Known rows, with every step that occurs
sulud, bukur, tatoz, vamen, rukur, togu: [  4  39  15 -12 -59  -3  34  13 -30  -1   5  38  27  43 -37  37  21 -45
  12   1   5   5  18 -10   5   6  26  -7]
lemob, luvukuz: [ 18 -23 -38 -16  62 -27 -51  11  32  40  -4 -34  18 -25  58 -20 -77 -11
  36 -11   7   6 -29  38 -19  51 -37 -23]
sulud, bukur, zafara, vamen, rukur, togu, lemob: [ 12  31  -8 -25   6  -4  19 -16  10 -25  25  15 -34  57 -35 -27  47  -6
 -35   0 -27 -11  -7  10   9 -20  15  23]
lemob, togu, rukur, bukur, sulud: [ 17  46 -14 -20 -35  17   5 -12  27 -19 -51 -50  -5 -19  -3  20  -2  20
 -21   2   7 -16 -26   2  30  28   6  31]
lemob, togu, rukur, bukur, zafara, vamen: [ -1  47 -27 -29 -10  12  -1 -20 -14 -39 -22  22 -47   6 -20  -3  26  44
 -18 -18  12  10 -43 -30  35   5  11  11]
togu, rukur, bukur, zafara: [-11   4 -14  16   9  35 -17 -38  10 -14  -7 -46   5 -15  -9   0  14  66
 -31 -14   0  10 -34  -7  -8   5  36  -3]
sulud, bukur, tatoz, vamen, rukur: [-15  -3  -4  13 -11  13  27  -2 -16  21 -11  16  45  34 -22  11   9 -25
  -2  21 -14 -19  17 -17  10  -1   1 -27]
bukur, zafara, vamen: [ -9 -23 -24   0  17  14 -36  -1   4  28 -27  -4 -20 -17   7 -44 -33  31
   2 -46   2  20  -8 -21  -9  -8  13 -25]
tatoz, vamen, rukur, bukur: [-29  -2  11  10   3  17  26  12 -14 -42  12  24  27   1 -18   4  46 -11
 -20   0 -12 -34  15   0 -10  19 -29   0]
morek, lemob, togu: [ 40 -30  27 -32   2 -19  13  14  21  48  -6  -1  37  -5  48 -27 -49  51
   2   0  -1  14  15  41 -31  14 -35  80]
morek, lemob, luvukuz: [ 37 -45 -24 -15  90 -25  -7  -5  27  52  32 -33  34 -20  46 -58 -87  14
  26 -22   3   2   0  66 -34  28 -57  20]
togu, lemob: [ 10 -87   2  21  55   2 -30  13  22  20  10 -20  13   1  48  -9 -14  37
  -3  32 -20   3  -7  52 -29 -20 -13  20]
tatoz, vamen, rukur, togu, lemob, luvukuz: [ 65 -20 -28 -43  44 -23  -6  -3  -3   4  38  42 -31  54  -4   6  23 -65
  34  -8  22 -32 -19  62   7  13 -26 -25]
bukur, tatoz, vamen, rukur: [ 13 -50  -6   8 -16  13   7  -6 -26  50  -9  31  38  32 -27  18  24 -41
  18   6  14 -20  21 -12  12 -17  17 -56]
kisi, fena, togu: [ 54  -1  11  12 -20  28 -13  26  42  18  31  18   5  -9  96  45 -74   4
  37  -9 -22  14  57   4 -38  25  -5   4]
zafara, bukur, tatoz, vamen, rukur, togu, lemob: [ 26 -15   7  -7  -4 -23  33   6 -44 -21  37  54 -32  57 -48  41  48 -29
   1  38   8 -10   0  20  14 -45  18   5]
sulud, bukur, rukur, togu, lemob: [ 19  -1  11  -4   8 -16   4  -4  14  -8  13  -1   6  38   8  25  -5  20
 -31   9   6  10   3  43  15 -10  -7  43]
fena, togu, rukur, bukur, tatoz, vamen: [  4 -21   7  15 -38  31  22  -1 -48 -22  21  49  -3  24 -19  73  27  13
  48  15  29  20  10   7  14  -4  38  -1]
zafara, vamen: [-17 -26 -13   6  26   4 -25  31   8  -2 -13  26   5 -30  31 -23 -38   5
   1 -25  -2  20   2 -11 -11   0 -15  -5]
zafara, vamen, tatoz: [-41 -12  -9  -1  15 -28 -46  57 -43  14  18  47   4 -40  -9 -33   2  -6
  39 -15   6  10 -19   5 -18  -5  -5  18]
tatoz, vamen, rukur, bukur, zafara: [-15  -5   1   6  -2  26   4 -25 -16  -2  -9 -17   1  11 -33 -22  36  21
 -17 -24  -9 -35   1  -8  -7  15   3 -23]
tatoz, vamen: [-10 -63  12  26  18  36 -28  29 -13  12 -25  34  23 -18  42   8 -37  13
  10 -22  13   7  21  11 -35   9 -21 -18]
morek, lemob: [ 16 -67  27  13  49   9   8   5  27  44  25 -23  59 -26  41 -55 -59  52
 -10 -15  -7  18  38  46 -57  -7 -27  50]
kisi, zafara, vamen, tatoz: [-55  25   0  -7  12 -19 -26  25 -50   0  -2  13 -29 -53  -3 -45  18   8
  28 -11 -22  -3 -44 -18 -27 -11  -1  -6]
fena, togu, lemob, luvukuz: [ 53 -54 -28 -34  67 -22 -31  10  42  23  44 -12 -31  29  53  -2 -40 -16
  60  24   4   5 -16  76 -13  32 -20  19]
bukur, rukur, togu: [ 33   3  19 -11 -40 -15 -16   6  12  24  -7  14  18   9   5  38 -19  -8
  -5 -44  53  27  14   7  14   9  22  -2]
fena, kisi, zafara, bukur, sulud: [ -32   51   20   26    1   21  -15  -17   52  -25  -48 -102  -55  -78
   23  -60  -46   -8  -14   12  -33  -15    1  -37  -22    0  -23    7]
fena, togu: [ 11 -35  26 -11 -20  14 -23  33  50  17  15  -3  13   0  59  17 -38   7
  30  -2   3  43  32  13 -39  34  22  36]

Rows
[-17  -4  -2  13  38 -10 -14  -3  17 -11 -14  -9  13 -13  11  22 -53  30
 -53 -18  19  14   6 -28  20  -2 -26   4] | zafara, bukur, rukur
[-22  -6  -3   9 -27 -36  21   0 -24  26   9 -39  42   3 -31  15  26  -3
  19  37 -15  -9  -8  10  16   0  22  -8] | vamen, rukur, bukur, tatoz
[-39  28  -9  -4  10 -10  27  13   5 -51  21  16   7 -12 -22 -22  42 -18
 -29  -4 -22 -24   5 -20   7  10 -24  11] | zafara, vamen, rukur, bukur
[-10 -29  -7  34  -9  25  13  -4 -66 -10  -4  29  16   1 -19  56  15  26
  25  15  23   4  -9   7  17 -21  20 -24] | togu, rukur, bukur, tatoz, vamen
[ 41  10  -8 -23 -14  20 -22  -9  35  -3 -28  20  17   6  36  42   1  18
 -31  16  20  28 -31 -14   8  11  14  14] | lemob, togu, rukur
[  9   2  -1   1 -41   6  21  -1 -73  -9 -22  45  -1  19 -17  69  24  27
  34  30  29   3 -26   7  34   1  11  -1] | lemob, togu, rukur, bukur, tatoz, vamen
[-33 -36   4  27  13   1  -3  24 -61   5 -14  29   0 -14  -2  34 -49  23
  30  19   7  22   7  -6  -6 -16  -4 -16] | zafara, bukur, tatoz, vamen
[-11 -16  -4  10   0   2  22   3 -30   6   0  38  18  22 -38  21  12 -32
  -6  19   6 -13  14 -32  15 -20   1 -37] | zafara, bukur, tatoz, vamen, rukur
[-19   2  36  38  -4  21 -32 -17  49   2 -21 -64 -24 -62  64 -60  -4  -8
  14  25 -32   6  -1 -19 -53  -1 -17  -9] | fena, kisi, zafara
[ 48 -42   9  -6   0 -15 -12  -1   9  17  16  13  -9  36   4  32  13   7
  -9  -7  28   9   6  50  20 -24  10  15] | bukur, rukur, togu, lemob
[-18  12   0  12  23   3  -9  -9  38  13 -28 -31  54   0  27   6 -60  37
 -50 -12   0  12  10 -11  19  20 -29  17] | sulud, bukur, rukur
[-35  45   3  20 -37 -21  34 -26 -23 -18  17 -31 -36 -15 -37 -38  70 -40
  34  44 -29 -27 -11 -33  22 -25   4 -21] | fena, kisi, zafara, vamen, rukur, bukur, tatoz
[-15   5  -2  -3  -3   2  -3 -26  21  11  -3 -61  13   2 -24 -32  29  29
 -27 -14 -19 -21 -11  -8  -8  18  14  -6] | vamen, rukur, bukur, zafara
[ -1  63  37   3 -66   0  33 -14 -26 -38  17  29 -51   9 -42   4  60 -75
  18  20   4  -3  14 -45  -1 -26  18 -24] | fena, kisi, zafara, bukur, tatoz, vamen, rukur, togu
[-31   9 -17   0 -20 -37  29   6 -39   3  12  -3  13   3 -46   2  38 -13
  20  24  -8 -13  -6  -7  36 -15  13 -11] | zafara, vamen, rukur, bukur, tatoz
[-24   9  -4  11  21   7 -22  17  39  -4 -47 -70  -1 -54  18 -17 -85  10
 -25 -10 -16   1   8 -10 -11  14 -13  19] | zafara, bukur, sulud
[ -1  24 -19  16  -7  35  -5 -17  31 -24 -33 -67  11 -38  -5   7  -8  19
 -28 -12   0 -10  -8   5  14  11  12  11] | togu, rukur, bukur, sulud
[ 25  38  -5 -40 -48  -6  -1  -6   9   5   6  31 -22  28 -41 -20  39 -44
 -11 -51  16   9   7 -31   9  -2  45 -25] | bukur, zafara, vamen, rukur, togu
[-13  33   1   6  -4  19   9 -26  45 -26   0   1 -37 -11   1 -71  60 -72
 -20   3 -27 -26  10 -58  -4 -22 -20 -40] | fena, kisi, zafara, vamen, rukur
[  7  31  14 -18 -51 -16  28  15 -41 -15  18  60  -6  28 -50  45  24 -48
   6   1  25   7  17 -22  12 -12  28 -17] | zafara, bukur, tatoz, vamen, rukur, togu
[ 26 -12  11  -5  24 -27   2   1  -1 -28  28  18 -30  27  -5  39   1  17
 -33   9  22  11  -2  32  19 -27  -7  36] | zafara, bukur, rukur, togu, lemob
[-23  37 -28 -12  18  14   9 -24  32  -1 -13  -6   6  24 -25 -57  10  -8
 -49 -25 -28 -12   0 -50  11   5   0 -16] | sulud, bukur, zafara, vamen, rukur
[ -4  72  43   2 -34  -9   1 -19  21 -46   8 -11 -53 -23  -1   4   3 -21
 -22 -10  22  21   7 -38   4  -9  -4   8] | fena, kisi, zafara, bukur, rukur, togu
[-39  42  -3  -1 -24 -31  49 -21 -46  -5  -6 -30 -18 -11 -38 -11  51  -1
   8  27 -29 -23 -25 -27  33 -17  15 -31] | kisi, zafara, vamen, rukur, bukur, tatoz
